Known rows, with every way that one mark hangs from another
J406(J66 J273(J336(J219) J707)): | -0.821 |  0.407 |  3.440 | -2.477 | -2.890 |  1.888 |  2.192 | -0.633 | -1.236 | -3.843 | -5.481 |  4.916 | -0.818 | -3.784 |  0.930 |  0.368 |
J707(J273(J336(J502 J603) J406(J66))): |  3.397 |  0.994 |  3.335 | -4.600 | -2.408 |  2.210 |  2.483 | -3.653 | -5.737 | -0.084 | -4.839 |  5.274 |  4.172 | -1.661 | -1.087 |  1.430 |
J707(J273(J336(J219 J603) J406)): |  2.960 |  3.034 |  3.734 | -2.429 | -3.506 |  1.775 | -1.313 |  0.844 | -3.230 | -0.898 | -4.398 |  4.267 |  3.886 | -1.422 | -2.996 | -0.526 |
J336(J219 J273 J603): |  4.372 | -1.903 |  7.363 | -0.930 | -3.309 |  4.752 | -4.974 | -2.601 |  2.635 | -0.303 | -1.681 |  2.243 |  0.341 |  1.335 | -2.698 |  2.982 |
J273(J336(J219) J406(J66)): |  1.391 |  1.889 | -0.458 | -3.020 | -2.332 | -0.122 |  2.771 |  0.595 | -3.127 | -0.975 | -6.597 |  3.002 |  1.888 | -2.061 | -0.406 |  0.584 |
J219(J336): | -0.942 | -0.910 |  0.892 | -0.762 | -0.133 | -0.670 | -0.356 |  1.450 | -0.757 | -0.834 |  3.867 |  0.069 |  3.008 | -1.382 | -1.301 |  0.590 |
J273(J336(J219) J707): | -0.640 |  3.311 | -0.613 |  0.454 | -4.535 |  2.981 |  0.151 |  4.288 | -0.594 | -0.866 | -2.803 |  3.325 |  0.739 | -2.217 |  0.146 |  0.440 |
J707(J273(J336 J406(J66))): |  0.857 |  2.918 |  0.824 | -4.341 | -0.963 | -0.864 |  3.483 |  0.301 | -5.645 | -1.064 | -5.870 |  3.806 |  2.909 | -2.210 |  0.047 | -1.526 |
J219(J336(J273 J502 J603)): |  3.026 | -3.822 |  6.830 | -1.651 | -2.994 |  4.535 | -2.909 | -3.821 | -0.673 | -0.293 |  3.776 |  2.029 |  4.215 |  0.580 | -2.593 |  5.227 |
J603(J336(J273)): |  2.556 | -0.608 |  1.002 | -0.581 | -1.812 |  2.633 | -0.306 |  1.328 | -0.979 |  0.379 | -1.363 |  0.866 |  1.341 | -0.954 | -1.450 |  0.805 |
J219(J336(J502 J603)): |  1.574 | -3.018 |  3.398 | -0.997 | -1.948 |  2.696 | -1.634 | -2.767 | -0.905 |  0.236 |  5.215 |  1.609 |  4.194 | -0.480 | -2.409 |  3.869 |
J336(J219 J273(J406 J707) J603): |  2.437 | -0.082 |  5.525 | -0.891 | -7.324 |  5.176 | -0.440 | -1.056 | -0.744 | -0.978 | -4.357 |  3.514 |  0.101 |  0.505 | -0.660 |  2.847 |
J603(J336(J219)): |  2.389 | -0.101 | -0.780 |  0.469 | -1.524 |  1.337 | -1.763 |  2.495 |  0.026 |  1.204 | -0.775 |  1.659 |  1.809 | -2.398 | -2.024 | -0.590 |
J707(J273): |  1.037 |  0.963 |  2.742 | -1.111 |  0.420 | -0.247 | -1.294 |  0.129 | -1.466 | -0.082 | -0.816 |  2.410 |  1.564 | -0.696 | -0.434 | -2.136 |
J603(J336(J219 J273 J502)): |  5.437 | -2.616 |  3.428 |  0.390 | -3.310 |  4.616 | -3.474 | -1.105 | -0.169 |  1.706 | -1.803 |  3.113 |  3.135 | -1.074 | -1.579 |  3.018 |
J603(J336(J219 J273(J707) J502)): |  3.776 | -1.530 |  2.466 |  0.784 | -5.705 |  6.028 | -1.677 |  0.320 | -0.910 |  1.474 | -2.154 |  4.417 |  2.357 | -1.936 | -0.316 |  2.924 |
J707(J273(J406)): |  0.741 |  1.588 |  1.884 | -1.634 | -0.929 | -1.202 |  1.283 |  0.006 | -4.114 | -0.380 | -2.944 |  2.172 |  2.484 | -0.621 | -0.058 | -2.339 |
J219(J336(J273(J707) J502 J603)): |  1.521 | -2.882 |  5.994 | -1.099 | -5.343 |  5.800 | -1.004 | -2.455 | -1.228 | -0.608 |  3.162 |  3.253 |  3.254 | -0.263 | -1.049 |  5.115 |
J336(J219 J273 J502 J603): |  5.887 | -3.809 |  8.290 | -0.406 | -4.337 |  6.351 | -5.582 | -5.545 |  1.862 |  0.763 | -1.053 |  3.568 |  1.792 |  1.862 | -2.344 |  5.391 |

Rows
|  1.991 |  1.322 |  2.140 |  0.139 | -6.383 |  6.178 | -1.370 |  0.005 | -0.551 |  0.227 | -1.550 |  4.904 |  2.116 | -1.389 | -1.077 |  3.945 | -> J273(J336(J219 J502 J603) J707)
|  2.669 | -2.211 |  5.823 | -0.519 | -5.824 |  7.176 | -0.638 | -4.333 | -0.548 |  0.062 | -0.701 |  3.411 |  0.342 |  1.225 | -0.053 |  5.207 | -> J336(J273(J707) J502 J603)
| -1.690 |  0.947 | -1.856 | -2.344 | -3.550 |  0.174 |  7.343 | -0.420 | -4.360 | -0.841 | -4.955 |  2.659 | -0.974 | -1.802 |  3.223 | -0.206 | -> J273(J406(J66) J707)
|  0.936 |  1.565 | -0.639 | -2.036 | -5.856 |  2.836 |  4.457 | -0.418 | -4.495 | -0.535 | -6.808 |  5.645 |  2.264 | -2.769 |  1.933 |  2.555 | -> J273(J336(J219 J502) J406(J66) J707)
|  1.463 | -1.542 |  3.766 |  0.231 | -4.803 |  5.179 | -0.089 | -2.547 | -1.056 |  0.088 | -1.600 |  2.927 |  0.376 |  0.634 |  1.878 |  3.812 | -> J336(J273(J707) J502)
|  4.143 |  1.588 |  4.542 | -1.968 | -4.148 |  2.976 | -1.962 | -1.622 | -3.890 |  0.255 | -3.853 |  5.226 |  5.222 | -1.194 | -2.619 |  1.328 | -> J707(J273(J336(J219 J502 J603) J406))
|  6.236 | -3.884 |  7.525 | -2.987 | -4.750 |  4.923 | -1.230 | -7.409 | -1.313 |  0.405 | -5.092 |  4.440 |  1.871 |  1.088 | -1.094 |  5.371 | -> J336(J219 J273(J406(J66)) J502 J603)
|  3.832 | -0.055 |  2.972 | -0.372 | -3.473 |  4.507 | -3.524 | -1.677 |  0.294 |  0.655 | -0.960 |  3.316 |  3.279 | -0.651 | -2.894 |  4.076 | -> J273(J336(J219 J502 J603))
|  1.584 | -1.809 |  3.034 | -2.345 | -5.158 |  3.755 |  4.496 | -4.244 | -4.330 | -0.398 | -5.545 |  3.932 |  0.431 | -0.107 |  3.270 |  3.738 | -> J336(J273(J406(J66) J707) J502)
|  1.248 | -2.233 |  5.281 | -1.660 | -6.569 |  4.922 |  1.329 | -2.457 | -3.541 | -1.014 |  1.247 |  3.186 |  4.024 | -0.324 | -0.512 |  5.154 | -> J219(J336(J273(J406 J707) J502 J603))
|  2.753 | -1.375 |  4.564 |  0.344 | -7.176 |  4.780 | -0.372 | -2.285 | -2.087 | -0.054 | -4.791 |  4.248 |  1.631 |  0.347 |  1.539 |  3.773 | -> J336(J219 J273(J406 J707) J502)
| -1.847 |  3.529 | -2.839 | -3.083 | -4.319 |  0.950 |  7.757 |  2.033 | -5.336 | -1.631 | -6.224 |  3.287 |  0.517 | -2.641 |  2.217 |  0.372 | -> J273(J336 J406(J66) J707)
| -0.070 |  2.188 | -1.991 | -3.724 | -1.318 | -0.738 |  5.378 |  0.181 | -4.600 | -1.161 | -5.687 |  1.691 |  1.373 | -1.693 |  0.468 |  0.631 | -> J273(J336 J406(J66))
| -1.994 | -1.440 |  3.248 | -2.329 | -1.118 |  0.725 |  4.251 | -3.103 | -1.447 | -3.493 | -3.436 |  3.233 | -2.447 | -2.575 |  2.497 | -0.377 | -> J406(J66 J273(J707))
|  0.808 |  1.327 | -0.155 | -3.235 | -5.905 |  4.292 |  6.348 | -2.318 | -5.370 | -0.508 | -5.128 |  4.888 |  1.728 | -2.137 |  1.118 |  3.933 | -> J273(J336(J502 J603) J406(J66) J707)
|  3.165 | -2.533 |  6.914 | -3.199 | -1.772 |  3.336 | -0.956 | -6.143 | -0.604 | -2.516 | -3.956 |  4.741 |  1.568 | -2.287 | -1.802 |  3.527 | -> J406(J66 J273(J336(J219 J502 J603)))
|  2.357 |  2.668 |  2.280 | -3.811 | -1.611 | -0.218 |  1.134 |  0.438 | -4.388 | -1.054 | -6.655 |  4.992 |  3.413 | -2.543 | -0.863 | -1.592 | -> J707(J273(J336(J219) J406(J66)))
|  3.907 | -2.165 |  1.871 | -0.129 | -2.497 |  3.993 | -0.793 | -1.452 | -1.864 |  1.531 | -1.012 |  1.874 |  2.728 | -0.708 | -0.917 |  3.006 | -> J603(J336(J273 J502))
| -0.447 |  1.983 | -2.040 | -2.439 | -4.961 |  2.341 |  7.018 | -0.772 | -6.019 | -0.483 | -5.975 |  4.319 |  1.827 | -2.578 |  2.657 |  2.468 | -> J273(J336(J502) J406(J66) J707)
| -1.117 | -0.842 |  3.286 | -0.758 | -3.533 |  2.606 |  0.180 |  1.928 | -1.323 | -1.829 |  1.946 |  1.686 |  1.967 | -0.865 |  0.069 |  1.650 | -> J219(J336(J273(J707)))
|  0.104 | -1.017 |  4.462 | -3.136 | -3.626 |  4.337 |  3.628 | -4.774 | -2.594 | -3.164 | -3.622 |  5.139 |  0.025 | -2.865 |  0.550 |  3.303 | -> J406(J66 J273(J336(J502 J603) J707))
|  2.309 |  1.600 |  2.230 | -0.892 | -2.608 |  3.070 | -2.935 |  0.983 |  0.932 | -0.362 | -1.578 |  2.330 |  1.804 | -0.905 | -3.223 |  1.927 | -> J273(J336(J219 J603))
|  4.396 | -3.310 |  6.721 | -0.888 | -3.220 |  5.594 | -2.778 | -5.865 |  0.205 |  0.581 | -0.246 |  2.045 |  1.333 |  1.988 | -1.537 |  5.349 | -> J336(J273 J502 J603)
|  2.585 | -1.389 |  6.732 | -0.574 | -2.651 |  3.994 | -3.385 | -3.822 |  0.012 | -2.325 | -1.697 |  3.354 |  2.259 | -1.540 | -2.691 |  3.437 | -> J406(J273(J336(J219 J502 J603)))
|  4.719 | -2.093 |  6.487 | -3.579 | -4.031 |  3.225 | -0.422 | -4.392 | -0.526 | -0.727 | -5.494 |  3.273 |  0.416 |  0.707 | -1.482 |  3.018 | -> J336(J219 J273(J406(J66)) J603)
